What can hang from each mark:
k_474: k_387
k_116: k_331 k_903
k_293: k_449 k_903
k_387: k_474 k_903
k_449: k_293 k_799
k_799: k_903
k_153: k_331
k_903: k_293 k_387 k_674 k_799

Known rows, with every way that one mark hangs from another:
{k_799 {k_903 k_293 k_674}}: [ 1.12  0.23  1.00  0.99 -0.59  0.52 -0.28  0.17  0.50  0.04 -0.60  0.52
 -0.89 -0.64  0.19 -0.31  0.31 -0.57 -0.16 -0.24 -1.73]
{k_474 {k_387 {k_903 k_293}}}: [-0.66  0.78 -1.05 -0.82 -4.08  0.39 -0.58  1.05  1.47  1.16 -2.20  2.96
  1.22  0.31  0.84 -2.32  2.13  3.16 -0.19 -0.43  2.90]
{k_387 k_474 {k_903 k_293 k_674 k_799}}: [-0.73 -0.57 -2.03  0.40 -1.15  0.23 -0.63  0.85  2.09  2.43 -2.18  0.00
  2.02 -0.95 -0.32 -0.91  1.55  3.48 -0.50  1.00 -0.83]
{k_799 {k_903 k_293 k_387 k_674}}: [ 0.32 -0.02  0.18  0.94  0.23  0.96 -0.08 -0.28 -0.59 -0.73  0.84 -0.34
 -0.47 -1.42 -0.12  0.22 -1.21 -0.91 -0.60 -0.60 -2.23]
{k_116 {k_903 k_799}}: [ 0.88 -1.09  0.66  0.61 -3.88 -0.31 -1.53 -0.37  0.68  0.26 -2.35  1.89
 -2.18  0.43 -0.08  1.15  0.43 -0.43  1.50  0.60  0.03]
{k_293 {k_449 k_799} k_903}: [ 1.05  0.86  1.96 -1.40  1.03 -1.16  1.27 -0.17 -1.06 -0.84  1.17  0.01
 -0.17  2.18  0.51 -0.28  0.42 -1.78  0.78 -0.91  2.49]
{k_293 {k_449 k_799} {k_903 {k_387 k_474} k_674}}: [-1.13  0.77  0.10 -1.12  5.85 -0.36  0.48 -0.74 -0.89 -0.99  2.95 -2.49
  0.92  0.47 -1.13  0.06  0.09 -1.04 -0.81  0.25 -0.43]
{k_116 k_331 {k_903 {k_293 k_449} k_799}}: [ 0.47  0.34  0.09  1.12 -2.26 -1.47  1.62  0.26  1.47  0.80 -2.13  1.72
 -1.68  0.34  0.82  0.90 -0.53  0.45  1.97  0.58  2.67]
{k_903 k_293}: [ 1.13 -0.65  0.40  0.49 -4.14 -0.33 -0.72  0.69  0.25  0.57 -1.36  2.37
 -0.54  0.59  1.82 -0.18  0.91  0.01  0.74  0.02  1.51]
{k_153 k_331}: [ 1.30 -1.02  0.59 -0.62 -3.69  0.06 -2.82  0.84  0.17  1.15 -0.29  1.66
 -1.51  0.35  1.68 -0.58  0.12 -0.48  1.73  0.61  0.55]
{k_293 k_449 {k_903 k_387 k_799}}: [ 0.55  1.00  0.97 -0.71  0.32 -0.36  0.37 -0.69 -0.11 -0.30  0.98 -0.38
  0.07  0.20  0.18  1.55 -1.16 -1.26  0.74 -0.43  1.69]
{k_799 {k_903 {k_293 k_449} k_387 k_674}}: [-0.26  0.54  0.06  0.61  0.86  0.28  1.32 -0.98 -0.22 -0.22  1.98 -1.34
 -0.14 -0.58 -0.05  0.69 -1.98 -1.46 -0.10 -0.02 -0.31]
{k_799 {k_903 k_293 k_387}}: [ 0.75  0.16  0.45  0.51 -1.30  0.71  0.38  0.24 -0.57 -0.77  0.04  1.10
  0.01 -0.87  0.32  0.07 -0.94 -1.21  0.16 -0.91  0.02]
{k_449 {k_293 {k_903 k_799}}}: [ 2.42  0.76  1.59 -0.80  0.05 -0.58  0.16  0.19 -0.97 -0.85 -1.65  0.27
 -0.26  1.55 -0.28 -0.68  0.76 -1.43  0.17 -0.28  1.16]
{k_116 k_331 {k_903 k_387 k_799}}: [ 0.05 -0.22  0.02  0.88 -1.85  0.08 -0.66 -0.20 -0.03 -0.97 -0.60  2.00
 -2.45 -1.12  0.60  1.44 -1.66  0.30  0.86 -0.74 -0.06]
{k_449 k_293 {k_799 k_903}}: [ 1.41  0.10  1.90 -1.04  0.66 -0.14  2.23  0.45 -2.84 -1.82  0.16 -0.55
  0.08  2.38 -0.57 -1.79  0.11 -2.67 -0.25 -1.19  0.98]
{k_116 k_331 {k_903 {k_293 k_449} k_674 k_799}}: [ 0.10  0.08 -0.31  1.53 -0.72 -1.20  1.22 -0.33  1.56  0.89 -1.32  0.28
 -2.15 -0.22  0.37  0.96 -0.80  0.64  1.15  0.87  0.50]
{k_116 k_331 {k_903 k_387}}: [ 0.08  0.01  0.06  0.73 -1.54  0.09 -1.45 -0.74 -0.39 -1.62  0.77  3.06
 -3.11 -0.97  1.13  0.72 -1.84 -0.02  0.73 -1.00  0.36]
{k_293 k_449 {k_903 {k_387 k_474} k_674 k_799}}: [-0.91  1.16 -0.03 -0.43  4.29 -0.03 -0.62 -0.78  1.20  0.24  1.37 -1.96
  0.79 -0.65 -1.20  1.38  0.07 -0.23 -0.48  1.06 -0.77]
{k_799 {k_903 k_293 {k_387 k_474} k_674}}: [-0.80  0.35 -0.49  0.70  2.71  1.08 -0.62  0.15  0.60 -0.17  0.43 -0.46
  0.74 -1.75 -1.08 -0.03  0.27 -0.14 -1.02  0.59 -2.43]
{k_449 {k_293 k_903} k_799}: [ 2.25  0.39  1.69 -1.47  1.68 -0.96  1.35  0.19 -2.96 -2.09 -0.02 -0.29
 -0.06  2.61 -0.27 -1.96  0.86 -2.26 -0.25 -1.05  1.56]
{k_116 k_331 k_903}: [ 0.85  0.22  0.91  0.72 -2.35 -0.36 -1.67 -0.24  0.59 -0.81 -0.68  3.94
 -3.49 -0.14  1.35  0.26 -0.33  0.39  1.24 -0.64  0.91]
{k_387 k_474 k_903}: [-0.59  0.14 -0.89 -0.78 -2.06  0.33 -2.20  0.27  1.48  1.21 -0.38  2.71
  1.03 -0.10  0.70 -1.16  1.33  2.71  0.09  0.01  1.46]
{k_387 k_474 {k_903 k_674}}: [-0.95 -0.10 -1.23 -0.34 -0.45  0.61 -2.56 -0.24  1.50  1.22  0.44  1.27
  0.51 -0.71  0.26 -1.08  1.02  2.90 -0.65  0.32 -0.72]

Rows:
[-0.60 -0.95 -0.48 -0.34 -1.48 -0.94  2.69  0.16 -1.94 -0.30  1.43 -1.05
  1.07  1.59  1.14  0.18 -1.12 -1.43  0.51 -0.36  2.79]
{k_903 {k_293 {k_449 k_799}} k_387}
[-0.86  0.03  0.05 -0.73  5.44  0.71  1.48 -0.14 -2.60 -2.05  1.86 -3.01
  1.24  0.73 -2.15 -1.34 -0.22 -1.99 -1.83 -0.07 -1.99]
{k_449 k_293 {k_799 {k_903 {k_387 k_474} k_674}}}
[ 0.14  0.79  0.64 -0.24  1.82 -0.08 -0.01 -1.31 -0.03 -0.26  1.77 -1.80
 -0.54 -0.33 -0.27  1.65 -1.48 -1.09 -0.04 -0.12 -0.47]
{k_293 k_449 {k_903 k_387 k_674 k_799}}
[ 0.17  0.79  0.37 -0.61  2.12  0.41 -1.65  0.40  0.75 -0.27 -0.55  0.47
  0.91 -0.93 -0.74  0.87  1.11  0.06 -0.20  0.25 -0.45]
{k_293 {k_903 {k_387 k_474} k_799}}
[ 0.31  0.73 -0.27 -0.50  4.89  0.24 -0.61 -0.46 -0.72 -1.04  0.14 -2.25
  0.81 -0.17 -1.96 -0.28  0.49 -0.76 -1.42  0.91 -1.79]
{k_449 {k_293 {k_903 {k_387 k_474} k_674 k_799}}}
[-0.55 -0.79 -1.34 -0.41 -1.31 -0.87  2.41 -0.25 -0.69  1.09  0.97 -1.33
  1.32  1.21  0.67 -1.45 -0.66  1.27  0.08 -0.57  1.63]
{k_387 {k_903 {k_293 {k_449 k_799}} k_674}}
[-1.14 -0.96 -1.49  0.92  0.31  0.46 -0.77  0.63  0.95  1.00 -0.99 -1.12
  1.27 -1.21 -0.26  1.00  0.79  0.94 -0.78  1.45 -1.95]
{k_903 k_293 {k_387 k_474} k_674 k_799}
[-1.63  0.77 -1.06 -1.67 -2.22 -0.63  2.65  1.01  0.23  1.05 -0.80  0.52
  2.37  2.08  0.42 -2.46  1.60  2.08  0.01 -0.47  4.59]
{k_474 {k_387 {k_903 {k_293 {k_449 k_799}}}}}
[ 0.00 -0.65 -1.06  1.90 -0.63 -0.04  0.05 -0.14  0.28 -0.44 -1.05  0.28
 -2.16 -1.77  0.07  1.02 -1.61  0.73  0.20  0.00 -1.87]
{k_116 k_331 {k_903 k_293 k_387 k_674 k_799}}
[-1.39 -0.67 -0.70  0.30  0.55  0.89 -1.97  0.06  0.79  0.52  0.31 -0.86
  0.37 -1.03 -0.29  1.45  0.37  0.67 -0.89  1.06 -2.30]
{k_903 {k_387 k_474} k_674 k_799}
[-1.04 -0.32 -0.40  0.15  3.91  0.78  1.19  0.74 -0.96 -0.76  0.66 -1.99
  1.62 -0.74 -1.52 -0.67  0.53 -0.64 -1.27  0.09 -2.56]
{k_449 {k_799 {k_903 k_293 {k_387 k_474} k_674}}}
[-1.33  0.00 -2.11  0.06 -0.43 -0.45  0.68  0.14  2.37  2.92 -1.07 -0.91
  2.38 -0.14 -0.31 -0.44  0.77  2.95  0.06  1.50  1.02]
{k_387 k_474 {k_903 {k_293 k_449} k_674 k_799}}
[ 1.58  0.44  1.66  0.07  0.38  0.11 -1.59 -0.16  0.64 -0.01 -0.77  0.01
 -1.26 -0.30 -0.07  0.71  0.77 -0.15 -0.13 -0.29 -1.91]
{k_293 {k_903 k_674 k_799}}
[-1.05  0.59  0.23  0.15  2.94  1.46 -1.83 -0.42  0.48 -0.67  1.67 -0.21
 -0.08 -1.57 -1.00  0.54 -0.10 -0.36 -1.13  0.16 -2.77]
{k_799 {k_903 {k_387 k_474} k_674}}
[-0.26 -1.54 -0.56  1.04 -1.46  0.41 -1.73 -1.44 -0.19 -0.49 -0.16 -0.46
 -2.26 -0.86 -0.81  1.72 -1.42 -0.61  0.28  0.56 -2.66]
{k_116 {k_903 k_387 k_674 k_799}}
[-0.04 -1.29 -0.88  1.15 -2.14  0.39 -0.21  0.16 -0.27  0.44 -0.52 -0.98
  0.01 -0.91  0.57  1.15 -0.71  0.11 -0.34  0.20 -1.66]
{k_903 k_293 k_387 k_674 k_799}
[-0.01 -0.71 -0.56  0.07 -3.26  0.52 -1.23 -0.23  0.74  1.38 -0.52  0.39
 -0.10 -0.51  0.62 -0.08 -0.34  2.32 -0.20 -0.68 -0.87]
{k_387 {k_903 k_674 k_799}}
[ 1.20  0.45  1.08 -0.40 -0.39  0.31 -0.92 -0.08 -0.37 -0.86 -0.19  0.60
 -0.30 -0.57  0.15  1.05 -0.35 -0.76  0.15 -0.95 -0.20]
{k_293 {k_903 k_387 k_799}}
[-1.62 -0.41 -2.02 -0.62  1.19 -0.79  1.82  0.26  0.42  1.67  0.49 -1.49
  2.58  1.02 -0.22 -1.71  0.89  2.13 -0.32  0.69  1.31]
{k_387 k_474 {k_903 {k_293 {k_449 k_799}} k_674}}
[-2.05  0.55  0.29 -0.73  4.81  0.46  1.44 -0.53 -0.80 -0.76  3.03 -2.73
  1.15  0.22 -1.38  0.33 -0.68 -1.49 -0.84  0.13 -1.06]
{k_293 {k_449 {k_799 {k_903 {k_387 k_474} k_674}}}}
[ 1.14 -0.23  1.47 -0.08 -0.85 -0.05  2.04  1.30 -1.18 -0.55 -1.09  0.41
  0.48  0.89  0.09 -1.08  0.86 -1.27  0.40 -1.07  0.44]
{k_449 {k_799 {k_903 k_293}}}
[ 0.20 -0.70  0.42 -0.38 -2.16 -1.38  2.47  0.59 -1.01  0.42 -0.01 -0.12
  0.66  2.33  1.41 -0.26  0.47 -1.04  1.06  0.03  3.26]
{k_903 {k_293 {k_449 k_799}}}
